Each row comes from the steps of one path. Every step used is in the known rows, and no mark comes twice. Write the path behind each row, first mark first.
Known rows:
D -> X: [ 0.14  0.23  0.07  0.32 -0.09 -0.09 -0.10  0.26  0.09 -0.06 -0.05 -0.30
 -0.09  0.24 -0.31  0.06  0.33 -0.18  0.16 -0.48 -0.16  0.12  0.28 -0.06]
Z -> Q -> S: [ 0.43  0.20  0.16  0.07 -0.08  0.10 -0.10  0.23  0.44  0.17  0.28  0.56
  0.05  0.03 -0.21 -0.06  0.23  0.26 -0.35  0.15 -0.54 -0.13  0.00 -0.22]
S -> X -> M -> Q: [-0.01 -0.23 -0.23 -0.03 -0.78 -0.30  0.23 -0.03 -0.05  0.16  0.22 -0.17
 -0.16 -0.12 -0.11 -0.35  0.56 -0.23 -0.29  0.14  0.12 -0.15  0.17  0.33]
X -> M -> Q: [ 0.05 -0.01 -0.34  0.00 -0.47 -0.24 -0.02  0.13  0.18  0.33  0.07 -0.21
 -0.02  0.02 -0.03 -0.31  0.32 -0.15 -0.16  0.14  0.17 -0.25 -0.28  0.03]
P -> Q -> Z: [ 0.06 -0.25 -0.26 -0.24  0.17 -0.41  0.04  0.30  0.57 -0.60  0.25  0.23
 -0.07  0.52 -0.15 -0.16  0.37  0.07  0.01  0.47 -0.33 -0.36 -0.17  0.22]
X -> M -> Q -> S: [ 0.24  0.00 -0.39 -0.11 -0.40 -0.15 -0.10  0.30  0.25  0.39  0.23 -0.02
  0.05 -0.03 -0.04 -0.35  0.26 -0.10 -0.41  0.13  0.06 -0.09 -0.29 -0.06]
S -> X -> M: [-0.02 -0.09 -0.30  0.09 -0.56 -0.21  0.32  0.08 -0.12  0.31  0.27 -0.20
 -0.06 -0.10 -0.35 -0.11  0.51 -0.23 -0.15  0.08  0.22  0.06  0.26  0.22]
X -> D: [ 0.06  0.18  0.40  0.14  0.12 -0.05 -0.23  0.09 -0.08  0.40 -0.02 -0.13
 -0.09 -0.05 -0.44  0.26 -0.04  0.03  0.09  0.16  0.35  0.00  0.11 -0.05]
X -> D -> Q -> Z: [ 0.28  0.40  0.19  0.08  0.03  0.04 -0.31  0.00  0.12  0.19 -0.06 -0.27
  0.06  0.26 -0.73  0.27  0.09 -0.10  0.08 -0.11  0.20 -0.29  0.12 -0.06]
E -> Q: [ 0.12  0.00 -0.29 -0.26 -0.30  0.36 -0.21  0.07 -0.24  0.08 -0.42  0.04
  0.29  0.20  0.04 -0.14 -0.23 -0.01  0.39 -0.22 -0.09 -0.19 -0.20 -0.10]
D -> Q -> P -> X -> M: [ 0.41  0.35 -0.48  0.17 -0.16 -0.07  0.01  0.29  0.21 -0.22  0.36 -0.12
  0.23  0.25 -0.42 -0.24  0.20 -0.23 -0.02 -0.07 -0.01  0.10  0.06  0.33]
E -> X -> M -> Q -> P: [ 0.05  0.05 -0.53 -0.01 -0.12  0.07 -0.44  0.34  0.04  0.24 -0.10  0.17
  0.05  0.11  0.27 -0.34  0.49  0.06  0.03  0.06 -0.26 -0.36 -0.53 -0.13]
P -> X -> D -> Q -> E: [ 0.54  0.08  0.18 -0.25  0.02 -0.01 -0.08  0.10 -0.11 -0.01  0.30 -0.25
 -0.14 -0.16 -0.79  0.15  0.14  0.12  0.05  0.30  0.20  0.11  0.55  0.54]
M -> Q -> P -> X: [ 0.29 -0.27  0.12 -0.23 -0.22 -0.27 -0.01  0.22  0.24 -0.67  0.34  0.33
 -0.18  0.01  0.33 -0.51  0.27  0.13 -0.44  0.38 -0.42 -0.11 -0.19  0.26]
P -> Q: [-0.11 -0.23 -0.26 -0.03  0.10 -0.37  0.00  0.23  0.33 -0.38  0.16  0.13
 -0.10  0.29  0.00 -0.28  0.10 -0.06  0.20  0.44 -0.06 -0.11  0.03  0.45]
E -> Q -> S -> X -> M: [ 0.36 -0.03 -0.54 -0.34 -0.59  0.33 -0.10  0.34 -0.22  0.33 -0.05  0.14
  0.35  0.06 -0.22 -0.25  0.03 -0.08 -0.01 -0.18 -0.08  0.05 -0.04 -0.07]
S -> Q -> P: [-0.03 -0.05 -0.08 -0.01 -0.25 -0.17 -0.03  0.00  0.16 -0.04  0.51  0.24
  0.03  0.24  0.38 -0.46 -0.17 -0.01 -0.48  0.05 -0.59  0.05 -0.13  0.20]
S -> Q: [-0.15 -0.23  0.04 -0.23 -0.33 -0.10  0.00 -0.22 -0.04  0.18  0.24 -0.07
 -0.09  0.18  0.29 -0.40 -0.17 -0.13 -0.21 -0.05 -0.33 -0.09  0.15  0.27]
P -> Q -> M: [-0.04  0.11 -0.59 -0.10 -0.04 -0.12 -0.08  0.47  0.44 -0.35  0.36  0.34
 -0.01 -0.05 -0.02 -0.20  0.30  0.02  0.00  0.42 -0.32 -0.23 -0.14  0.41]
Z -> Q: [ 0.19  0.18  0.22  0.19 -0.17 -0.02  0.00  0.01  0.34  0.10  0.09  0.33
 -0.02  0.09 -0.18 -0.02  0.31  0.20 -0.04  0.16 -0.41 -0.32  0.01 -0.10]
S -> X: [-0.04 -0.23  0.04 -0.02 -0.40 -0.09  0.25 -0.13 -0.18 -0.11  0.16 -0.01
 -0.16 -0.15 -0.11 -0.09  0.31 -0.11 -0.15  0.04 -0.02  0.07  0.39  0.31]
X -> D -> Q: [ 0.15  0.40  0.19  0.26 -0.01  0.07 -0.36 -0.06 -0.06  0.37 -0.13 -0.35
  0.02  0.08 -0.60  0.18 -0.13 -0.20  0.25 -0.15  0.40 -0.08  0.28  0.14]
S -> X -> D -> Q: [ 0.09  0.11  0.20  0.18 -0.41 -0.03 -0.01 -0.19 -0.23  0.19  0.06 -0.30
 -0.13 -0.08 -0.58  0.06  0.20 -0.27  0.04 -0.08  0.30 -0.01  0.61  0.41]
X -> S: [ 0.13  0.29  0.06 -0.20 -0.13 -0.24 -0.07 -0.09  0.24  0.25  0.28  0.01
 -0.04  0.08 -0.10  0.02  0.11 -0.10 -0.03 -0.06  0.13  0.03 -0.12  0.16]
D -> X -> M -> Q -> P: [ 0.26  0.34 -0.27  0.47 -0.41 -0.32 -0.15  0.51  0.36  0.05  0.17 -0.27
 -0.02  0.31 -0.27 -0.22  0.57 -0.23 -0.13 -0.30 -0.18  0.02 -0.14 -0.08]
Q -> E -> X -> S: [ 0.36  0.30 -0.44 -0.30  0.07  0.20 -0.43 -0.15  0.05  0.31  0.29  0.24
  0.04 -0.33 -0.08  0.21  0.15  0.44 -0.15  0.19 -0.37  0.03 -0.26  0.26]
E -> Q -> S: [ 0.36  0.02 -0.35 -0.40 -0.23  0.47 -0.31  0.29 -0.15  0.12 -0.22  0.27
  0.38  0.14  0.01 -0.19 -0.30  0.06  0.08 -0.23 -0.23  0.01 -0.21 -0.21]

Write each row's path:
[ 0.26 -0.28  0.30 -0.25 -0.46 -0.09 -0.18  0.02  0.02 -0.02  0.20  0.20
 -0.25 -0.22  0.05 -0.34  0.20  0.00 -0.59  0.20 -0.16 -0.08  0.15  0.19]  M -> Q -> S -> X -> D
[ 0.43  0.36 -0.37  0.14 -0.12  0.20 -0.26  0.07  0.31  0.50  0.25  0.40
  0.09 -0.17 -0.35  0.14  0.50  0.52 -0.14  0.37 -0.61 -0.31 -0.22 -0.01]  Z -> Q -> E -> X -> M
[ 0.05  0.37 -0.19 -0.44 -0.50 -0.12 -0.15 -0.05  0.29  0.42  0.63  0.13
 -0.05 -0.06  0.12 -0.25  0.16 -0.15 -0.37 -0.13 -0.35 -0.16 -0.13  0.34]  X -> S -> Q -> M
[ 0.06  0.27 -0.04  0.05  0.19  0.38 -0.68  0.04 -0.27  0.42 -0.42 -0.13
  0.00  0.12 -0.25  0.09  0.14 -0.03  0.53 -0.22  0.07 -0.32  0.10  0.00]  E -> X -> D -> Q
[ 0.25 -0.18 -0.16 -0.32 -0.13 -0.25  0.29  0.45 -0.03  0.08  0.33 -0.22
 -0.11  0.03 -0.46 -0.13  0.48 -0.04  0.06  0.31  0.28  0.08  0.27  0.25]  P -> X -> M
[ 0.25  0.51 -0.11  0.13 -0.30  0.24 -0.09  0.27  0.44  0.13  0.29  0.54
  0.07 -0.26 -0.19  0.06  0.52  0.26 -0.24  0.13 -0.66 -0.46 -0.16 -0.14]  Z -> Q -> M
[ 0.27 -0.05 -0.31 -0.10 -0.35 -0.03  0.15  0.33  0.03  0.33  0.44  0.11
  0.06 -0.17 -0.32 -0.13  0.31 -0.10 -0.50  0.04  0.01  0.30  0.20  0.03]  Q -> S -> X -> M
[ 0.25  0.19 -0.41 -0.03 -0.23  0.30 -0.25  0.29 -0.04 -0.15 -0.14  0.33
  0.43  0.26  0.13 -0.21 -0.23  0.10  0.14 -0.11 -0.35 -0.05 -0.48 -0.18]  E -> Q -> P
[ 0.21  0.29 -0.08 -0.04  0.24  0.45 -0.74  0.18 -0.22  0.45 -0.31  0.01
  0.05  0.08 -0.26  0.07  0.09  0.01  0.33 -0.23 -0.01 -0.19  0.10 -0.07]  E -> X -> D -> Q -> S
[ 0.35 -0.10  0.16 -0.33 -0.30 -0.40 -0.06  0.16  0.35 -0.54  0.48  0.32
 -0.21  0.06  0.27 -0.50  0.33  0.08 -0.46  0.34 -0.35 -0.09 -0.26  0.35]  M -> Q -> P -> X -> S
[ 0.19  0.55 -0.08 -0.03 -0.49 -0.18 -0.23  0.23  0.32  0.27  0.44 -0.20
 -0.13  0.19 -0.21 -0.14  0.45 -0.28 -0.13 -0.58 -0.44  0.00  0.18  0.22]  D -> X -> S -> Q -> M
[ 0.38  0.27 -0.26  0.11 -0.05  0.01 -0.04  0.15  0.16 -0.47  0.29  0.00
  0.16  0.21 -0.24 -0.22  0.07 -0.15 -0.02 -0.10 -0.18  0.10  0.16  0.36]  D -> Q -> P -> X
[ 0.49  0.42 -0.12 -0.03 -0.10  0.14 -0.35 -0.12  0.38  0.36  0.32  0.53
 -0.01 -0.17 -0.24  0.15  0.43  0.55 -0.15  0.31 -0.71 -0.30 -0.20  0.11]  Z -> Q -> E -> X -> S
[ 0.18 -0.25  0.12 -0.38 -0.28 -0.16 -0.11 -0.08  0.34 -0.45  0.02  0.14
 -0.14  0.18  0.22 -0.26  0.37  0.11 -0.42  0.13 -0.43 -0.57 -0.35 -0.11]  M -> Q -> Z
[ 0.01 -0.09  0.37  0.09 -0.31 -0.13  0.08 -0.05 -0.26  0.22  0.14 -0.12
 -0.23 -0.19 -0.45  0.12  0.28 -0.08 -0.07  0.15  0.26  0.06  0.49  0.25]  S -> X -> D
[ 0.14 -0.05 -0.86 -0.08  0.13 -0.16 -0.26  0.27  0.29  0.01  0.32  0.19
  0.02  0.02 -0.18 -0.12  0.28  0.28  0.12  0.66 -0.27 -0.09 -0.20  0.54]  P -> Q -> E -> X -> M
[-0.02 -0.06 -0.47 -0.16 -0.18  0.11 -0.42  0.19 -0.11  0.37 -0.27 -0.02
 -0.04  0.07  0.21 -0.29  0.50  0.00  0.20  0.00 -0.10 -0.46 -0.34 -0.08]  E -> X -> M -> Q
[ 0.13 -0.21 -0.32 -0.16  0.19 -0.26 -0.09  0.43  0.43 -0.30  0.36  0.36
 -0.01  0.23 -0.04 -0.31  0.02  0.03 -0.10  0.44 -0.20  0.09  0.01  0.35]  P -> Q -> S
[ 0.46  0.41 -0.22  0.00 -0.12 -0.12 -0.07  0.12  0.29 -0.34  0.44  0.01
  0.13  0.26 -0.31 -0.22  0.12 -0.20 -0.04 -0.13 -0.12  0.12  0.09  0.45]  D -> Q -> P -> X -> S
[ 0.45  0.30 -0.05  0.17 -0.16  0.08 -0.06 -0.13  0.40  0.15  0.39  0.42
  0.04 -0.23 -0.33  0.16  0.22  0.52 -0.35  0.42 -0.61 -0.16 -0.06  0.10]  Z -> Q -> E
[ 0.00  0.12  0.07 -0.39 -0.41 -0.32 -0.08 -0.27  0.21  0.40  0.47 -0.04
 -0.12  0.22  0.13 -0.31 -0.02 -0.19 -0.20 -0.11 -0.14 -0.04  0.01  0.38]  X -> S -> Q
[ 0.33 -0.13 -0.32 -0.41 -0.49  0.41 -0.14  0.21 -0.27  0.07 -0.12  0.26
  0.27  0.05 -0.07 -0.25 -0.10 -0.01 -0.01 -0.21 -0.25  0.05  0.04 -0.03]  E -> Q -> S -> X
[ 0.31  0.01 -0.24 -0.41 -0.28  0.05 -0.48 -0.28  0.14  0.03  0.16  0.23
 -0.16 -0.30  0.30 -0.20  0.21  0.34 -0.35  0.24 -0.48 -0.30 -0.37  0.36]  M -> Q -> E -> X -> S
[ 0.48  0.24  0.01  0.21 -0.15 -0.25  0.17  0.51  0.51 -0.08  0.58  0.48
  0.04  0.18 -0.39 -0.17  0.62  0.27 -0.26  0.45 -0.47 -0.12 -0.11 -0.01]  Z -> Q -> P -> X -> M
[ 0.35 -0.03 -0.12 -0.34 -0.42  0.39 -0.26  0.27 -0.31  0.27 -0.13  0.19
  0.22  0.02 -0.28 -0.11 -0.12  0.01  0.03 -0.13 -0.07  0.06  0.10 -0.06]  E -> Q -> S -> X -> D
[ 0.15  0.13 -0.43  0.17 -0.40 -0.30 -0.05  0.30  0.34  0.16  0.29  0.04
  0.08  0.07  0.05 -0.35  0.31 -0.07 -0.38  0.22 -0.04 -0.14 -0.52 -0.03]  X -> M -> Q -> P
[ 0.43 -0.33 -0.12 -0.51 -0.29 -0.26  0.14  0.47  0.09 -0.03  0.39 -0.06
 -0.17 -0.03 -0.25 -0.39  0.49 -0.01 -0.29  0.37  0.07  0.01  0.16  0.26]  P -> X -> M -> Q -> S
[ 0.17  0.37 -0.27  0.42 -0.24 -0.20 -0.04  0.48  0.17  0.34  0.06 -0.49
  0.01  0.29 -0.56  0.04  0.52 -0.28  0.18 -0.43  0.10  0.12  0.15 -0.13]  D -> X -> M
[ 0.35 -0.04  0.01 -0.07  0.13 -0.19  0.14  0.46  0.15 -0.54  0.52  0.35
 -0.01  0.07 -0.06 -0.17  0.22  0.18 -0.29  0.34 -0.30  0.27 -0.06  0.16]  Q -> P -> X
[ 0.33 -0.17  0.33 -0.15 -0.17 -0.29 -0.13  0.26  0.19 -0.45  0.33  0.26
 -0.23 -0.01  0.10 -0.37  0.24  0.14 -0.40  0.45 -0.24 -0.12 -0.13  0.24]  M -> Q -> P -> X -> D
